Known rows, with every step that occurs
besuz-gasu: [-0.154  0.397  0.465  1.558 -3.344 -0.698  2.168 -2.162 -1.672  1.529
 -1.077  2.303  1.184  2.947 -2.240  0.529  1.512  3.343  0.473  2.566
 -4.362 -3.402  1.517  5.370 -1.024]
nena-besuz-mozag-tifor-gasu: [-1.463  1.468  0.804 -1.905 -2.605 -3.049  3.852 -0.114  4.319  0.977
  0.307  3.365 -2.731  1.369  1.134 -1.610  1.262  3.156 -0.159  0.474
 -1.337 -2.128 -0.141  2.572 -3.176]
pafu-gasu-tifor: [ 2.433 -0.159  0.130 -0.924 -1.571 -5.009  1.206 -4.192  0.403  2.373
 -3.779  3.533  2.481  3.474 -1.156  0.203  0.424  2.981 -0.201 -0.504
 -3.024 -3.764 -1.895  4.103  0.794]
pafu-gasu-tifor-nedoz-bofi: [ 4.562  1.578 -2.932  1.289 -1.262 -5.714  2.753 -3.804  1.454  1.927
 -4.066  5.533  3.188  3.010 -1.210 -0.630  2.872  3.382  1.086 -0.047
 -2.267 -3.904  2.042  0.300  0.373]
gasu-pafu: [ 0.021 -0.958  0.887 -1.756 -1.943 -0.820  0.122 -1.692  1.938  1.499
 -0.335  0.612  0.694  2.552 -2.057  1.321 -0.077  1.207 -1.296  0.346
 -4.927 -3.987  1.842  6.349 -2.239]
besuz-mozag: [-1.089 -0.224  0.630 -3.086 -2.941 -2.721 -0.336 -1.836  1.553  2.073
  2.662  2.716  0.705  3.386  0.694  2.283  2.046  1.811 -0.950  1.008
 -1.275 -2.421  1.231  4.472 -0.954]
tifor-mozag-besuz-gasu: [-2.151  4.185  0.421  0.778 -3.127 -0.555  1.643  1.342 -0.077  1.152
  0.054  4.226 -2.329  0.532 -3.572  2.291  0.453  3.890 -1.509  1.764
 -4.082  1.211 -2.264  5.181 -1.088]
gasu-tifor: [ 1.247  1.468 -0.628 -2.195 -1.379 -3.947  1.367 -3.059  1.321  0.324
 -1.500  2.530  3.036  2.982  1.397  0.267 -0.459  1.680 -1.630  0.149
 -3.327 -4.451 -1.523  3.657 -0.864]
tifor-gasu-pafu: [-0.491  0.976 -1.655  0.251 -1.979 -1.417  0.990 -1.088  2.119  1.444
 -2.270  1.178  0.080  2.081 -2.309 -1.067  0.218  1.115 -1.014  0.566
 -4.301 -5.527  3.028  6.478 -2.175]
pafu-gasu-tifor-nedoz: [ 3.248  0.999 -1.680  0.422 -1.277 -4.855  1.194 -2.396  1.193  3.429
 -4.682  3.684  2.014  2.436 -0.716 -1.879  0.982  2.873 -0.182 -0.915
 -2.214 -3.756 -0.793 -0.065 -0.549]
besuz-nena: [ 1.698 -0.248  0.720 -0.657 -1.029 -2.650  1.231 -1.119  0.785  3.068
  0.312  3.123  0.211  3.560 -1.025  0.277 -1.062  2.562  0.458 -0.449
 -3.444 -5.083  1.357  4.204 -3.597]
pafu-gasu-tifor-nedoz-besuz: [ 3.030  3.473 -1.933  2.105 -1.318 -3.050  2.522 -1.750  3.418  3.831
 -5.903  1.949  1.804 -0.284 -1.147 -3.643  1.059  2.295  1.030  0.012
 -2.907 -1.022 -1.824  0.991 -0.440]
nedoz-besuz: [ 0.700  2.955 -0.353  0.936 -2.803  0.308  2.652 -1.824  2.481  2.186
 -1.372  0.007 -0.660  0.741 -1.472 -0.074  1.303  1.248  0.738  1.261
 -3.386 -0.696 -0.162  4.490 -1.094]
tifor-mozag-besuz-gasu-pafu: [-2.556  2.592  1.306  0.428 -2.165  0.043  0.232  1.987  1.805  0.599
 -0.012  2.880 -1.573 -0.392 -4.395  2.072 -0.420  3.298 -2.580  2.007
 -6.119  0.739 -0.940  7.841 -1.869]
nena-besuz-gasu-tifor-nedoz: [ 0.567  1.670 -0.993  2.274 -2.380 -1.743  1.997 -0.501  1.423  2.517
 -4.319  2.149  1.716  2.420  0.014 -3.269  0.682  4.165 -0.369  1.351
 -5.790 -3.308 -0.495  0.994 -4.175]
nena-besuz: [-0.010 -0.718  0.503 -1.083 -2.886 -0.057  1.376 -1.669  1.636  3.124
 -1.169  1.282 -2.691  4.356 -1.758  1.237  0.299  2.611  0.022  0.193
 -4.960 -2.096 -0.211  3.054 -3.205]
nedoz-besuz-mozag-tifor-gasu-pafu: [-1.707  3.510  0.595 -0.842 -1.861 -1.844  4.037  0.328  6.892 -0.317
 -0.292  0.753  0.247 -3.125 -0.028 -3.708  0.908  0.932 -0.430  1.365
 -2.243 -1.499  0.445  6.767 -2.157]
nena-besuz-gasu-tifor-mozag: [-0.811  1.635  0.570 -0.999 -2.833 -2.382  0.465 -0.743  2.712  0.287
 -2.050  3.660  0.207  3.313 -1.970 -0.299 -1.081  5.554 -0.402  2.597
 -6.240 -1.516 -3.689  3.376 -3.490]
nena-besuz-nedoz-tifor-mozag: [-1.959  3.269  1.641 -0.848 -1.777 -1.645  0.585  1.120  3.578  1.462
 -0.558  2.172 -4.527  1.319 -2.062  0.168  1.471  4.619  2.361  0.978
 -4.833  0.973 -0.942 -1.046 -5.217]
nedoz-besuz-mozag: [-1.075  1.948  0.605 -1.146 -3.176 -0.934  0.969 -0.767  4.012  2.608
  0.905  1.355  0.552  0.799  0.248  0.918  2.710  1.638  0.041  1.815
 -1.869  0.121  0.252  5.358 -0.957]
tifor-mozag-besuz: [-1.391  4.129 -0.376 -1.792 -2.081 -1.751  0.931  0.900  1.580  1.253
  1.301  3.768 -3.818  0.579 -2.120  3.443 -0.205  2.213 -2.338 -0.007
 -2.482  1.398 -2.679  2.992 -1.170]
besuz-mozag-tifor: [-0.570  0.511  2.519 -4.074 -2.176 -3.766  3.197 -1.131  2.772 -0.361
  3.207  2.958  0.154  0.725  1.803  0.990  1.067  1.906 -0.907  0.683
 -0.432 -1.772 -1.035  3.035 -0.808]
nedoz-tifor-mozag-besuz-nena: [ 0.426  5.541 -0.052 -1.731  0.418 -2.889  1.576  1.531  3.706  1.593
  0.291  5.996 -2.670 -0.264 -1.697  0.211 -1.363  2.713 -1.152 -1.189
 -2.987 -1.373 -4.171  2.382 -4.134]

Rows
[ 0.623  2.093  0.701  0.780 -0.654 -2.050  1.834  1.136  1.224  3.411
 -0.256  3.418 -1.592  1.242 -0.824  1.363 -0.820  2.131 -1.347 -2.004
 -3.594 -2.454 -0.339  5.311 -2.931]	mozag-besuz-nena
[-1.625 -0.246  2.813  1.719 -2.773 -0.885  0.744  0.615  0.849  3.184
 -0.687 -0.318 -3.482  2.634 -1.160  1.593  2.119  3.804  1.872  0.239
 -5.648 -0.159  2.582  1.717 -3.629]	nena-besuz-nedoz
[-0.863  6.307 -1.225 -2.678 -0.776 -1.763  2.192  0.294  3.015  0.244
  0.051  4.427 -3.520 -0.446 -1.586  1.201  0.584  1.775 -1.911 -0.420
 -2.232  0.791 -4.476  1.510 -1.814]	nedoz-tifor-mozag-besuz
[ 0.059  3.430  1.438  3.676 -2.142  0.604  5.849  1.473  4.327 -0.024
 -2.475 -0.303  1.210 -4.217 -2.200 -4.878  0.407  1.934  0.616  2.862
 -5.544 -0.794  0.321  3.713 -3.112]	mozag-tifor-nedoz-besuz-gasu-pafu
[ 1.831  2.141  0.406  1.554 -1.430 -0.628  2.427 -0.405  3.523  3.204
 -1.270  1.667  0.126  0.905 -1.454 -1.322 -0.663  1.984  1.604  0.485
 -3.981 -2.972  0.109  5.405 -3.576]	nedoz-besuz-nena
[-0.105  1.769 -0.010 -0.786 -1.489 -2.803  4.261 -1.151  3.266 -1.269
 -1.539  1.271 -0.595 -0.722 -1.202 -2.553 -0.951  1.293 -0.846  0.030
 -2.814 -5.118  0.853  4.693 -2.344]	mozag-tifor-gasu-pafu
[-0.682  3.552 -0.092  1.981 -1.328 -2.451  2.661 -0.641 -0.077  0.510
 -3.081  3.447  2.873  0.131  0.728  0.049  1.005  2.678 -2.641  0.581
 -5.265 -1.698 -2.391  6.384 -0.100]	mozag-besuz-gasu-tifor
[-0.125  2.857 -2.699 -0.601 -0.706 -1.395  1.976 -2.439  3.271  0.569
 -3.368  2.009  1.013  1.172 -1.595 -3.374  1.261  0.677 -0.637 -0.230
 -3.816 -6.245  1.528  4.905 -2.898]	nedoz-tifor-gasu-pafu
[-1.299  2.799  0.555  2.701 -2.566 -0.255  2.705  0.039 -1.154  2.156
 -1.275  2.684 -0.711  0.641 -1.977  1.874  1.936  2.662 -1.450  0.966
 -4.566 -0.719 -0.093  6.462 -0.276]	mozag-besuz-gasu
[-0.904  1.213  1.141  3.085 -2.832  2.227  2.190 -0.475  2.702  1.574
 -2.870 -0.577  2.319 -0.491 -3.685 -1.584  1.122  2.139  0.887  3.163
 -7.130 -1.487  1.592  9.165 -2.108]	nedoz-besuz-gasu-pafu
[-0.193  2.856  2.254 -2.156 -2.212 -1.923  4.715 -0.505  5.274  0.105
  1.823  1.340 -0.232 -1.794  1.474 -0.365  1.454  1.722 -0.044  1.605
 -0.877  0.529 -2.127  3.909 -0.660]	nedoz-besuz-mozag-tifor
[-1.356  6.208 -0.179  0.905 -0.851 -5.354  1.657  1.337  2.582 -1.516
  0.203  4.470 -0.196 -0.992  0.439  3.334  2.134  4.106 -0.466  0.581
 -4.002  1.586  0.168  2.397 -0.504]	gasu-tifor-mozag-besuz-nedoz-bofi
[-1.072  2.451 -0.073 -2.314 -2.277 -4.725  3.805 -0.988  2.922 -0.165
  1.169  3.597 -0.592  0.251  1.792 -1.507  1.384  2.193 -0.574  0.821
  0.318 -3.459  0.480  2.990 -1.055]	besuz-mozag-tifor-gasu
[-1.893  1.203  1.581  2.510 -1.894  0.878  1.644  0.940  0.537  1.403
 -1.584  1.288  0.374 -0.246 -2.911  1.271  0.679  1.862 -2.225  1.002
 -6.490 -1.194  1.092  9.188 -1.416]	mozag-besuz-gasu-pafu
[ 1.957  2.707  0.868 -1.127  0.269 -6.290  0.236  0.726  2.511  3.026
 -2.306  6.976 -0.504  0.708 -2.432  0.856 -2.299  4.467 -1.396 -1.699
 -3.613 -0.894 -5.060  4.489 -1.647]	pafu-gasu-tifor-mozag-besuz-nena
[-0.500 -0.722  1.559  1.676 -3.666  0.568  2.122 -1.213  0.061  2.832
 -2.203  1.463 -1.265  4.063 -2.642  0.345  1.482  4.437  0.931  1.871
 -6.304 -2.357  0.820  4.585 -3.287]	nena-besuz-gasu
[-1.874  5.105  0.791  1.655 -0.273 -1.363  2.666  1.430  1.293  1.243
 -1.318  1.691 -1.995 -1.759  0.571  0.734  3.312  1.829  0.025 -0.994
 -3.677  0.532  0.353  1.886 -1.548]	mozag-besuz-nedoz-tifor
[ 1.914  2.371  0.169 -0.677 -1.533 -3.046  5.078 -0.481  2.114  0.415
 -0.145  1.797 -1.370 -0.788  0.585 -2.008 -0.198  1.362 -0.548 -0.004
 -0.955 -2.893 -0.377 -2.054 -2.283]	mozag-tifor-nedoz
[-1.412 -1.384  1.863 -3.265 -3.581 -1.168 -0.428 -1.024  3.279  3.637
  1.409  2.486 -1.521  4.651  0.286  2.235  2.062  3.053 -0.814  0.522
 -3.238 -1.086  0.471  3.731 -2.859]	nena-besuz-mozag
[ 0.352  4.195 -3.788 -0.380 -1.329 -2.477  3.186 -2.920  1.569  0.897
 -3.218  3.045 -0.196  1.910 -0.716 -2.984  2.067  1.422  0.633  0.032
 -1.687 -5.309  0.338  1.641 -2.104]	nedoz-tifor-gasu
[ 0.999  4.105 -2.022  2.091 -2.622  0.103  2.958 -0.303  2.942  3.279
 -2.211  0.330 -0.958 -0.211 -1.256 -2.285  1.203  0.898  0.372  0.832
 -2.600 -0.906  0.826  0.617 -2.769]	tifor-nedoz-besuz
[ 0.449  2.955 -1.079 -0.317 -1.858 -3.272  5.520 -1.697  1.357 -0.778
 -1.096  2.606 -1.346  0.003  0.228 -2.249 -0.060  2.051  0.066  0.425
 -1.029 -4.206 -0.306  2.063 -1.651]	mozag-tifor-gasu
[-2.148  4.742  0.659 -0.227 -0.659  0.050  1.105  1.401  3.182 -0.567
 -1.081  3.670 -0.773 -1.202 -3.919 -0.135  0.357  2.935 -1.872  1.454
 -5.922 -0.002 -2.709  6.042 -2.506]	nedoz-tifor-mozag-besuz-gasu-pafu
[ 1.407  2.781 -0.724  0.427 -1.995 -4.226  0.942 -0.960  4.770  4.090
 -3.494  3.375  3.022 -0.148  0.529 -2.706  2.756  2.718  0.217  0.638
 -1.375 -0.299 -1.331  2.213 -0.195]	pafu-gasu-tifor-nedoz-besuz-mozag
[-0.264  2.788 -0.540 -1.372 -2.133 -3.839  0.773 -1.405  1.057 -0.884
 -0.820  4.490  2.713  2.069 -1.308  0.072 -0.735  4.490 -0.738  3.348
 -4.590 -2.763 -2.915  4.080 -1.716]	besuz-gasu-tifor-mozag
[ 1.697  4.862 -0.133  1.233 -1.949 -1.643  6.547  0.203  4.103  0.486
 -1.343  0.464 -1.623 -3.308 -0.023 -3.707  0.008  0.695  0.719  0.804
 -1.596 -0.266 -1.362 -1.069 -2.292]	mozag-tifor-nedoz-besuz
[-1.252  4.919 -0.491 -0.234 -2.463 -2.835  5.182 -0.107  5.331  0.022
 -0.211  2.206 -0.911 -2.389  1.299 -3.132  1.909  1.772  0.437  1.718
 -0.114 -1.167 -0.872  4.338 -1.089]	nedoz-besuz-mozag-tifor-gasu
[-0.946  2.787  0.927  0.784 -1.064 -2.330  1.990 -0.760  0.739  1.178
 -1.179  0.964 -0.467  0.798  0.344 -0.280  2.792  2.536  2.095  0.472
 -3.549 -2.192  1.892  0.783 -2.423]	besuz-nedoz-tifor
[-2.053  3.412 -0.576  1.994 -0.487 -2.052  1.207  0.186  2.687  0.624
 -3.484  0.773  0.161 -0.464 -0.949 -3.159  2.464  2.106  1.654  0.346
 -4.764 -4.292  4.204  3.452 -3.587]	besuz-nedoz-tifor-gasu-pafu
[ 0.402  4.019 -0.428  2.529 -2.056 -1.044  3.620 -2.051  2.240  0.399
 -3.834  1.230  4.574 -0.371 -0.142 -2.496  0.607  2.547  0.439  2.782
 -5.467 -2.173 -1.795  6.421 -0.828]	nedoz-besuz-gasu-tifor
